Every row comes from one small tree of marks. Brackets hold a mark, then the marks that hang from it, in the order of their numbers. Every link used is in the known rows. Which tree was each row made from?
Known rows
[j_647 j_63]: -7,-1,-20,11,28,-15,-27,1,21,-9,19,-5,-17,35,10,-2,-12,-28,12,-10
[j_741 [j_151 j_185]]: 0,-3,-17,3,24,-6,-21,-7,7,-3,17,11,-1,14,-2,-5,-32,-13,-1,-6
[j_63 j_541 j_647]: -3,-4,-18,-2,5,3,-14,-4,5,-14,8,14,-19,7,10,6,15,-25,27,7
[j_541 [j_63 [j_151 j_185]]]: -8,0,-12,-4,-13,-4,-10,-11,4,-7,13,-1,-11,10,3,-9,-11,-11,12,-1
[j_647 [j_63 [j_151 j_185 j_741]]]: -21,9,-10,11,9,-11,-15,-12,10,13,0,-25,-5,16,0,-4,-19,-8,2,-6
[j_872 [j_541 [j_63 [j_151 j_185 j_741]]] j_647]: -5,-8,-24,-8,-21,-10,7,6,-7,1,-1,-16,-2,7,4,-7,7,2,-10,-6
[j_647 [j_63 j_151]]: -7,5,-17,10,21,-10,-23,-9,17,-6,16,-14,-25,27,13,-11,-11,-29,14,-7
[j_872 j_541]: 3,-19,-32,0,16,-9,-17,8,15,-11,12,6,-9,36,7,-3,10,-24,3,-3
[j_741 [j_151 j_63 j_185]]: -4,-10,-14,3,22,-8,-15,-10,1,-3,15,5,2,6,-4,1,-33,-9,-12,-10
[j_872 j_541 [j_647 [j_63 [j_151 j_185 j_741]]]]: -10,-1,-21,7,3,-14,1,4,2,5,-4,-34,-6,14,8,-6,0,-5,-15,-19
[j_151 j_63 j_741]: -20,-8,-19,7,17,-13,-13,-1,10,7,7,-1,7,21,-6,9,-7,-13,-11,5
[j_151 [j_63 j_541] j_185 j_741 j_872]: -26,-9,-5,1,-11,0,-3,-4,-15,5,-10,-4,9,-3,-5,18,-5,3,-20,-1
[j_63 [j_151 j_185] j_541]: -9,3,-13,-1,-5,3,-10,-14,-4,-3,5,3,-15,5,6,-4,0,-16,11,1
[j_151 [j_63 j_541 j_647] j_185 j_741 j_872]: -24,-11,0,-1,-17,8,2,-5,-15,0,-14,-4,7,-21,-4,20,1,6,-9,3
[j_872 j_541 j_647]: 5,-14,-32,-1,15,-10,-5,13,12,-12,10,4,-7,29,12,-4,12,-22,-5,-10
[j_63 [j_151 j_872]]: -10,0,-12,4,5,6,-13,-11,8,-5,9,0,-11,12,8,-8,-9,-18,1,3
[j_647 [j_63 j_541]]: -4,-2,-21,7,20,-13,-27,0,7,-11,15,-3,-28,28,15,2,2,-33,17,-8
[j_541 [j_63 [j_151 j_185 j_741] j_647]]: -17,1,-9,-5,-22,-1,-2,-10,0,3,0,-9,-3,-7,-2,-1,-5,2,16,9

Which tree is each row?
-19,-25,-14,0,-8,-3,0,5,-6,3,-11,-12,16,7,-8,13,-4,7,-32,-8 -> [j_151 j_63 j_185 j_741 [j_872 j_541]]
-23,-3,-7,6,1,-1,-10,-1,5,9,-7,-1,16,11,-9,7,-18,4,-14,3 -> [j_151 j_185 j_741 j_872]
-9,-11,-14,-3,3,2,-8,-5,0,-15,8,9,-15,-1,7,11,13,-21,14,2 -> [j_151 [j_63 j_541 j_647]]
-12,1,-17,-2,-11,-3,-9,-7,5,-2,6,-7,-14,1,4,-3,3,-11,21,14 -> [j_541 [j_63 [j_151 j_741] j_647]]
-12,-14,-19,0,-6,-4,7,13,-4,3,-11,-8,16,10,0,4,1,6,-28,-10 -> [j_151 j_185 j_741 [j_872 j_541 j_647]]
-19,10,-7,0,-16,7,7,-7,-17,8,-12,-9,1,-11,6,1,1,1,-15,-1 -> [j_63 [j_151 j_185 j_741 [j_872 j_647]] j_541]
-12,-9,-23,9,7,-7,-13,3,4,2,-3,-31,-15,21,10,-4,-1,-13,-11,-7 -> [j_647 [j_63 [j_151 j_741 [j_872 j_541]]]]
-17,9,-18,13,20,-14,-21,-8,14,9,7,-24,-15,25,7,-6,-11,-19,6,-1 -> [j_647 [j_63 [j_151 j_741]]]
-15,-19,-17,1,-4,-3,-6,7,1,5,-10,-8,14,15,-5,6,-4,4,-21,-2 -> [j_151 j_185 j_741 [j_872 j_541]]
-6,-4,-13,-3,-11,2,-13,-7,2,-12,13,-2,-18,10,9,-10,-7,-15,9,3 -> [j_541 [j_63 [j_151 j_872]]]
5,-11,-24,-10,-19,-6,6,4,-3,-12,7,-10,-13,8,11,-12,8,-6,-3,-16 -> [j_872 [j_541 [j_63 [j_151 j_185]]] j_647]
-22,3,1,3,-13,11,1,-15,1,7,-13,-11,6,-15,-3,2,-11,6,0,7 -> [j_63 [j_151 j_185 j_741 j_872] j_647]
-20,1,-8,4,-2,-1,1,3,1,9,-7,-1,18,5,-3,5,-14,7,-22,-6 -> [j_151 j_185 j_741 [j_872 j_647]]
5,1,-18,7,24,-4,-17,2,-9,-13,15,-5,-27,5,22,-3,-16,-23,-6,-20 -> [j_741 [j_151 [j_872 [j_647 [j_63 j_541]]]]]
-18,8,-13,1,-6,-2,-9,-13,-8,12,-4,-5,-5,4,1,1,0,-10,4,8 -> [j_63 [j_151 j_185 j_741] j_541]
-17,-21,-13,0,-8,-4,13,11,-9,2,-13,-14,18,1,-3,11,-1,10,-41,-15 -> [j_151 j_63 j_185 j_741 [j_872 j_541 j_647]]
-16,-1,-15,0,-13,-1,-12,-5,-2,3,5,-8,-9,9,4,-4,-8,-6,0,10 -> [j_541 [j_63 [j_151 j_741 j_872]]]
-7,1,-6,-6,-24,5,5,-5,-6,-10,5,-7,-7,-6,9,-9,-11,0,-7,-12 -> [j_541 [j_63 [j_151 j_185 [j_872 j_647]]]]
-21,4,-8,8,-2,-6,-3,5,-9,4,-8,-17,-3,2,7,9,-6,-2,-16,-16 -> [j_151 j_185 j_741 [j_872 [j_647 [j_63 j_541]]]]
-8,-15,-19,-8,-24,-2,1,-1,-4,-3,-4,-17,-6,-3,1,-2,10,1,9,4 -> [j_872 [j_541 [j_63 [j_151 j_185 j_741] j_647]]]
-17,15,-13,7,-2,-10,-2,-6,-7,9,-4,-24,-14,2,11,-1,-1,-10,-2,-13 -> [j_872 [j_647 [j_63 [j_151 j_185 j_741] j_541]]]
7,-14,-19,5,17,-7,-8,8,-3,-12,6,-19,-9,8,13,-7,-22,-7,-23,-32 -> [j_741 [j_151 j_185 [j_872 j_541 [j_647 j_63]]]]
-14,-12,-17,7,1,-11,2,15,0,1,-10,-27,5,14,5,4,-4,2,-26,-23 -> [j_151 j_185 j_741 [j_872 j_541 [j_647 j_63]]]
-9,7,-12,5,1,-4,-16,-13,-1,-5,7,-15,-26,10,11,-5,-6,-22,14,-11 -> [j_647 [j_63 [j_151 j_185] j_541]]
